Each row comes from the steps of one walk. Every step used is in the known rows, and no mark comes twice. Write the walk behind each row, first mark first.
In the rows, zero is written as 128.
Known rows:
E/C/M/A: [ 96  84 127  97 113 161  91 167 124 172 134 103 108 107 164 149 112 128
  95 165 146]
M/D/E: [175 132 113 127 105 161 133 156  78 161 147 172  74 134 149 157 147  86
 149 179 128]
C/M/D: [125 120 144  88  64 161 118 163 106 163 147 145 127  95 178 149 149 126
 170 165 137]
A/Q/N/E/C/M: [116  88 129 116 128 182 140 172 167 129 115 107 166 124 147 128 114 105
  88 162 160]
C/E: [148 106 103 113  88 199  91 178 123 131 151 151 159 128 169 156 125  93
  98 179 136]
N/E: [147  86 117 126 104 160  96 149 121 134 181 167 119 129 138 152 138  83
  95 181 134]
C/E/N/Q/A: [115  79 119  80 107 208  70 175 118 138 153 128 171 111 167 157  98  69
  42 172 130]
K/A: [136  87 102 120  95 157 110 197 112 147 140 119 148 131 149 185 125 157
 143 134 112]
N/E/C: [129  69 114 125 125 166  80 150 114 145 188 152  92 123 134 149 141  81
  64 173 132]
K/A/M/D/E: [149 103 125 130 104 149 136 190  97 147 131 157  99 132 124 165 132 133
 162 119 110]
C/M: [115  97 129  99  65 170 112 172 138 157 140 131 160  96 178 140 139 131
 148 169 136]
D/E/N/Q/A: [136  72 105 120 135 183 108 162 118 157 138 141 120 114 136 142 109  57
  57 180 115]
Q/N/E: [172  94 101  90  99 167 138 152 138  97 162 113 166 126 154 140 124  82
  97 197 161]
K/A/M/D: [141 104 128 118  92 150 133 194  98 148 132 144 117 136 135 169 128 147
 168 115 116]
M/A/Q: [121 125 139 123 131 142 130 166 146 158  77 113 139 161 151 164  59 132
 117 175 169]
N/Q: [107  56 115 101 128 148  95 177 136 138 149 154 160 126 157 143 106  93
  93 165 129]
E/N/Q/A: [ 99  64 122  70 107 184  86 171 121 160 142  93 172 119 168 155  83  87
  50 169 131]
Q/A/M/D/E/N: [129 106 147  98  85 176 120 160  81 161 128 129 141 152 138 151 116  91
 122 139 147]
D/E/N/Q/A/M/C: [140  70 121 123 137 181 125 158 111 154 138 147  98 110 123 133 103  43
  58 176 116]
D/E/C/M/A/Q/N: [133  88 112 135 150 171 129 162 137 154 114 133  93 107 130 130 121  85
  83 177 137]

Write each row's walk:
[149 111 126 102 118 167 116 153  72 166 148 152  87 122 145 160 128  68
 110 171 125]
M/D/E/N/Q/A
[136  79 100 143 128 178 110 165 121 165 143 152  85 103 137 132 147  85
  91 174 118]
D/E/C/M
[153 100 140 115  85 193 146 170 115 140 139 142 107 125 143 126 100  69
 104 165 138]
A/M/C/E/N
[150  80 109  84 108 171 125 152 137 107 166 105 148 105 153 133 132  85
  82 189 158]
Q/N/E/C/M
[133 122 140 109 141 140 142 155 152 130  89 107 144 152 142 157  60 114
 102 184 178]
M/A/Q/N/E
[114  80 126  82 105 207  79 177 122 135 147 135 167 114 161 145  95  65
  46 164 131]
C/E/N/Q/A/M
[162 119 110 126 119 165 121 157  74 169 152 161  56 130 145 155 149  84
 128 173 127]
M/D/E/C
[146 103 124 122 101 160 135 191  97 152 130 143  98 124 129 165 123 128
 145 123 107]
K/A/M/D/E/N
[147  87 118  80 119 158 126 146 136 107 156 101 140 109 148 139 114  86
  80 193 165]
Q/N/E/C/M/A
[134 119 138  97  81 172 123 158 104 168 144 149 102  82 166 142 148 102
 145 174 125]
C/M/D/E/N
[139  95 123 130 114 153 129 192  94 153 134 150  87 128 122 164 134 132
 147 114 108]
K/A/M/D/E/C
[165  97 125 116  96 191 123 161  93 136 165 136 108 114 150 160 114  68
  99 185 136]
M/C/E
[ 95  86 131  94 124 166 110 169 141 161 117  88 125 108 162 141 104 128
  89 164 157]
E/C/M/A/Q/N
[ 90  50 145  98 147 147  93 167 101 146 145 162 133 133 124 139 112  71
  83 130 134]
N/Q/A/M/D/E/C
[122  99 137 111 128 178 142 167 151 132 119 113 150 123 147 133 119 102
 100 160 160]
A/Q/N/E/C/M/D
[107 115 152  91 102 151 135 164 158 146  93 108 162 105 165 142  92 135
 137 172 164]
C/M/A/Q/N
[156 100 140 125  88 183 149 171 115 134 140 156 109 131 138 126 109  73
 121 160 142]
A/M/C/E
